Each row was made from one small tree. Brackets hold a mark, then the marks that hang from it, in alphabetical order. Every link used is in the known rows. Write each row's tree.
Known rows:
(lole loto): [  2.6  -1.0   2.3  -3.1   2.1 -17.9   7.6  -5.6  -4.1   6.6   1.7   6.4
   1.3   5.5  14.1  -9.6   2.6  -1.1  16.1]
(loto kamab): [  2.8 -28.1   6.4  12.8  -2.6   8.1 -12.3  -0.5  -5.2 -20.6   5.2   3.2
  -4.0   3.0  -7.2  -0.5   4.5 -18.9 -12.2]
(kamab loto (tifi leka)): [ 14.1  27.9  10.8  60.7   3.4  -3.3 -27.0  -5.8   7.2  19.0   3.2  23.5
   7.8  -9.0 -15.3   1.7  -2.5 -28.6   6.1]
(kamab tifi): [  7.8   6.9   2.2  24.6   3.6  -6.6  -4.4  -2.5   2.9  17.0  -0.7   1.1
   4.1  -7.6 -20.8  -0.8  -1.4 -10.5  -3.8]
(leka loto tifi): [-14.2 -15.3  -2.0 -37.1   4.2   6.9  -1.6 -12.7  14.4  10.6 -18.5   0.7
  -9.3  -5.2   5.4   0.6   3.3  -5.7  10.1]
(leka loto): [ -5.3   9.2 -13.6 -13.8   1.4   3.1  -3.2  -5.5  10.3  -4.6 -14.8   2.3
  -9.7  -5.8   3.5   1.7   1.9  -7.8   6.7]
(buviv diruder (tifi kamab)): [  3.5  11.3 -13.0  37.2 -12.8  25.2 -39.4 -13.8   0.5 -39.6  18.3 -18.5
 -10.1   9.1  -6.0   7.1  -2.7 -22.5  -3.7]
(kamab (tifi buviv (leka (loto lole)))): [ 19.4  13.9  -2.6  22.0  -1.3   4.9 -46.9 -15.2   4.3  13.0 -10.5  -1.0
  -6.9 -19.8  -1.7   7.0  -9.1 -19.4   8.3]
(tifi (kamab loto)): [  1.6 -11.8   1.4  28.4   4.7  -2.3 -13.8  -2.4  -3.6 -19.5   7.9  16.4
   1.0   6.6 -28.4   3.4   4.2 -24.7  -5.4]
(buviv diruder): [  7.3   9.3 -14.4  18.5  -7.2  -2.6  -7.9  -1.4   2.5  -8.2  11.6   2.7
  -2.3   2.3  -1.1  -1.3   0.5 -20.1  -8.5]
(leka (loto kamab lole) (tifi buviv)): [  1.3 -61.4  11.2 -36.5  -7.6  14.8 -29.1 -19.0  -1.9   2.4 -15.2   0.5
 -12.6  -3.1  -8.3   3.3   3.8 -35.5  -5.3]
(loto (kamab (tifi buviv))): [ 15.6 -25.8   9.8  44.6   3.9   9.1 -33.3 -10.4  -6.7  -5.4   5.8  -1.2
   6.0  -5.0 -25.5  -0.7   2.9 -26.0 -14.3]
(loto (kamab tifi) lole): [ 21.2 -32.7  14.6  16.0 -14.0  -2.1 -13.9  -1.6  -8.7  11.0   0.2   3.4
  -7.7  -6.4 -33.4   1.3   0.7 -45.9 -20.1]
(tifi buviv leka): [  8.4  11.5   4.0  31.8   7.6  16.9 -42.0  -8.6  -2.2 -13.0   8.4  -5.0
   6.7  -3.0  18.6   1.8  -6.0  13.8   9.1]
(kamab (loto lole) (tifi buviv)): [ 22.6  -6.5  13.3  24.5  -8.3 -11.8 -17.2 -10.2  -6.7  39.9  -4.6  23.1
   6.1  -6.4 -38.0   4.3  -2.4 -48.6  -5.7]
(leka (loto lole) (tifi buviv kamab)): [ -0.8 -49.7   1.5 -33.2   1.8  13.1 -33.7 -20.4  -0.7  -3.0 -10.1  -9.9
 -11.0  -0.7 -17.7  10.2  -1.4 -18.4  -0.5]
(leka (loto lole)): [  4.2  -4.9  -8.2 -35.1 -12.0  -3.3  -1.1  -3.9   4.7   7.1 -18.5   4.3
 -16.7  -8.7  -0.6   5.5  -1.7 -24.6   1.5]
(lole (loto (kamab (tifi (buviv diruder))))): [ 26.4 -19.1  -2.3  63.3   0.7 -10.8 -35.4 -17.8  -8.6 -10.5  20.4   9.5
   4.5   2.3 -13.1  -9.9   4.8 -47.8  -5.4]
(kamab (loto lole) (tifi (buviv diruder))): [ 30.0   3.7  -1.2  46.2 -16.9 -13.7 -26.7 -11.9  -4.9  29.8   8.6  28.2
   5.6  -6.1 -38.8   5.5  -2.1 -66.3 -12.2]
(loto (kamab tifi)): [ 10.8 -19.4   9.1  35.6   0.6   2.6 -14.8  -2.6  -2.5  -1.5   3.5   2.4
  -0.2  -5.1 -27.3  -1.0   4.0 -31.8 -17.3]
(loto (kamab (tifi buviv)) lole): [ 24.1 -37.9  15.0  24.7  -9.3   3.2 -30.1  -8.2 -13.4  12.4   2.0   0.0
   0.2  -7.0 -32.7   1.8  -0.6 -41.7 -19.6]
(loto lole): [ 10.5 -12.3   6.8 -21.7 -13.0  -4.1   1.0   1.7  -6.3  17.0  -2.2   2.4
  -6.5  -1.4  -7.2   3.7  -3.3 -16.4  -7.5]

Which tree is each row?
[  6.5   6.7   6.1  49.5   7.9   9.8 -40.2  -4.4  -0.1 -26.4  15.2  17.3
   0.6   4.3 -11.5   4.9  -0.7 -21.6   1.8]
(tifi (kamab loto) leka)
[ 14.1   1.7 -16.5  48.0  -0.8  24.3 -64.1 -16.4   5.1 -47.2   9.9   3.9
  -8.3  -4.7  15.3   2.6   0.2 -33.2  -4.8]
(tifi (buviv diruder) (leka (loto kamab)))
[ 11.1  27.0  -7.8  39.1  12.2  14.1 -48.1 -16.4  11.5   0.0  -6.3  -2.7
   1.5 -19.1   3.0   4.1  -5.1  -4.9  14.3]
(kamab (tifi buviv (leka loto)))
[ 24.7 -18.9  -5.7  35.4 -11.2  -2.5 -38.4 -10.2 -11.8 -12.3  19.6  17.2
  -1.1   7.5 -37.1   9.2  -0.2 -58.0 -15.6]
(tifi (buviv diruder) (kamab (loto lole)))
[ 19.0  -1.4  13.4  15.9 -12.3 -19.8   0.5  -1.5  -2.1  41.1  -5.1  27.7
   0.4  -6.6 -37.9   4.1  -1.0 -55.3  -6.9]
(kamab (loto lole) tifi)
[ 16.6 -28.1   9.1  13.7  -4.9  -0.6 -30.7  -8.0 -14.1  -4.5   7.5  14.9
   0.2   4.6 -35.1   8.5  -1.1 -38.3  -6.9]
(tifi buviv (kamab (loto lole)))
[ 25.6 -15.1  17.7  38.0 -10.6   5.2 -37.1  -2.7  -5.9   3.5   7.3   1.6
  -7.3  -9.7 -15.9   1.6  -4.3 -36.5 -12.8]
(loto (kamab (tifi leka)) lole)
[ 18.7  -4.2  13.8  58.1   5.6  -5.6 -31.5  -9.3  -2.9  -6.6  12.2   5.2
   0.4  -1.8   5.7 -10.0   1.8 -22.7   5.4]
(lole (loto (kamab (tifi leka))))
[ 14.6 -22.1  13.0  34.9   3.9 -16.4  -7.8  -7.8  -6.0   0.4   4.2   9.1
   0.5   2.0 -11.1 -12.3   6.5 -32.0  -0.9]
(lole (loto (kamab tifi)))
[  5.0 -55.0  19.3  -5.6  -1.1   3.6 -29.5 -16.9 -10.2  10.9   2.4  12.9
   1.3   8.3 -34.7   8.0   1.3 -35.4  -5.1]
(leka (tifi buviv (kamab (loto lole))))
[ 16.1  19.6  -0.8  10.1  -6.1   0.4 -28.8  -7.0  10.2  14.3 -13.8   4.1
 -11.6 -19.0  -3.1   6.0  -7.0 -29.4   5.9]
(kamab (tifi (leka (loto lole))))
[ 13.7  -6.6  -7.0   9.4   2.9  18.2 -60.4 -13.2  -3.0 -29.9   0.7  -8.6
 -12.9  -7.5  -1.0  10.6  -8.8 -13.3   2.5]
(tifi buviv kamab (leka (loto lole)))
[ -6.4  18.1   2.6  24.7 -11.9  40.1 -56.2 -17.7  10.1 -39.3  -5.4  -9.1
 -17.6  -5.9  26.9   5.4  -1.2 -17.7  14.7]
(buviv (tifi (leka (loto kamab))))
[ 17.7 -27.6  12.3  42.9   8.4  -8.4 -24.7 -15.2 -10.6   0.6   8.8   4.6
   7.4  -0.3  -9.2 -11.7   4.7 -25.9   2.3]
(lole (loto (kamab (tifi buviv))))
[ 21.2 -12.3  12.3  36.3  -1.9   8.6 -55.2 -10.0 -11.7 -14.5  13.8  14.8
   0.8   1.8 -16.7  10.3  -5.6 -27.9  -0.4]
(tifi buviv (kamab (loto lole)) leka)
[  4.4   6.9   6.6   3.4 -25.6  33.1 -52.5 -15.5   4.1 -25.7  -8.4  -7.5
 -25.4  -6.7  20.4   8.1  -3.7 -37.4   9.9]
(buviv (tifi (leka (loto kamab lole))))
[ 18.1  25.5  12.6  69.2   7.8   4.1 -43.7 -12.3   2.6  14.0   5.2  20.3
  14.5  -9.7 -12.9   2.0  -3.6 -24.5   8.8]
(kamab loto (tifi buviv leka))
[ 23.9  26.3  -7.6  74.9   2.0   7.8 -51.2 -12.9   3.0  -3.9  19.0  -1.5
   9.1  -7.9  -5.4   2.1  -7.5 -15.6  -2.1]
(kamab (tifi (buviv diruder) leka))
[  9.1 -17.1  -3.8  31.4   6.3  11.2 -35.7 -15.4   3.6 -11.2  -8.5   3.0
  -3.5 -13.1 -21.9   1.2   4.7 -34.5  -6.8]
(leka (loto (kamab (tifi buviv))))
[  0.6  -1.3  -1.7  21.1   2.0  19.9 -38.5  -6.9   7.4 -34.0  -5.3   4.9
 -12.5  -6.8  14.3   0.8   1.1 -15.7   2.3]
(tifi (leka (loto kamab)))
[ 17.4  -8.4 -18.5  50.0  -1.4   8.4 -46.3 -17.3   5.3 -21.3   3.2   5.1
  -5.9  -9.9 -23.1   0.3   3.8 -52.5 -15.6]
(leka (loto (kamab (tifi (buviv diruder)))))
[ -9.9 -37.9  -4.4 -14.2  15.7  16.6 -35.6 -21.3   5.2 -19.6  -7.3 -11.3
  -5.4   0.2 -12.6   5.5   1.7  -1.4   4.8]
(leka loto (tifi buviv kamab))
[ -0.6  10.4 -12.6  22.1  12.0  19.1 -43.9  -7.9   8.6 -43.4   1.0  -5.7
 -13.2  -5.3   3.5   7.6  -2.9  -2.2   6.1]
(tifi kamab (leka loto))
[ 17.9   5.2 -12.0  64.2   8.0  19.6 -66.0 -11.3  -4.0 -46.8  30.1  -8.7
   1.4   3.0  -0.5   7.1  -6.3  -7.9  -6.3]
(tifi (buviv diruder) kamab leka)
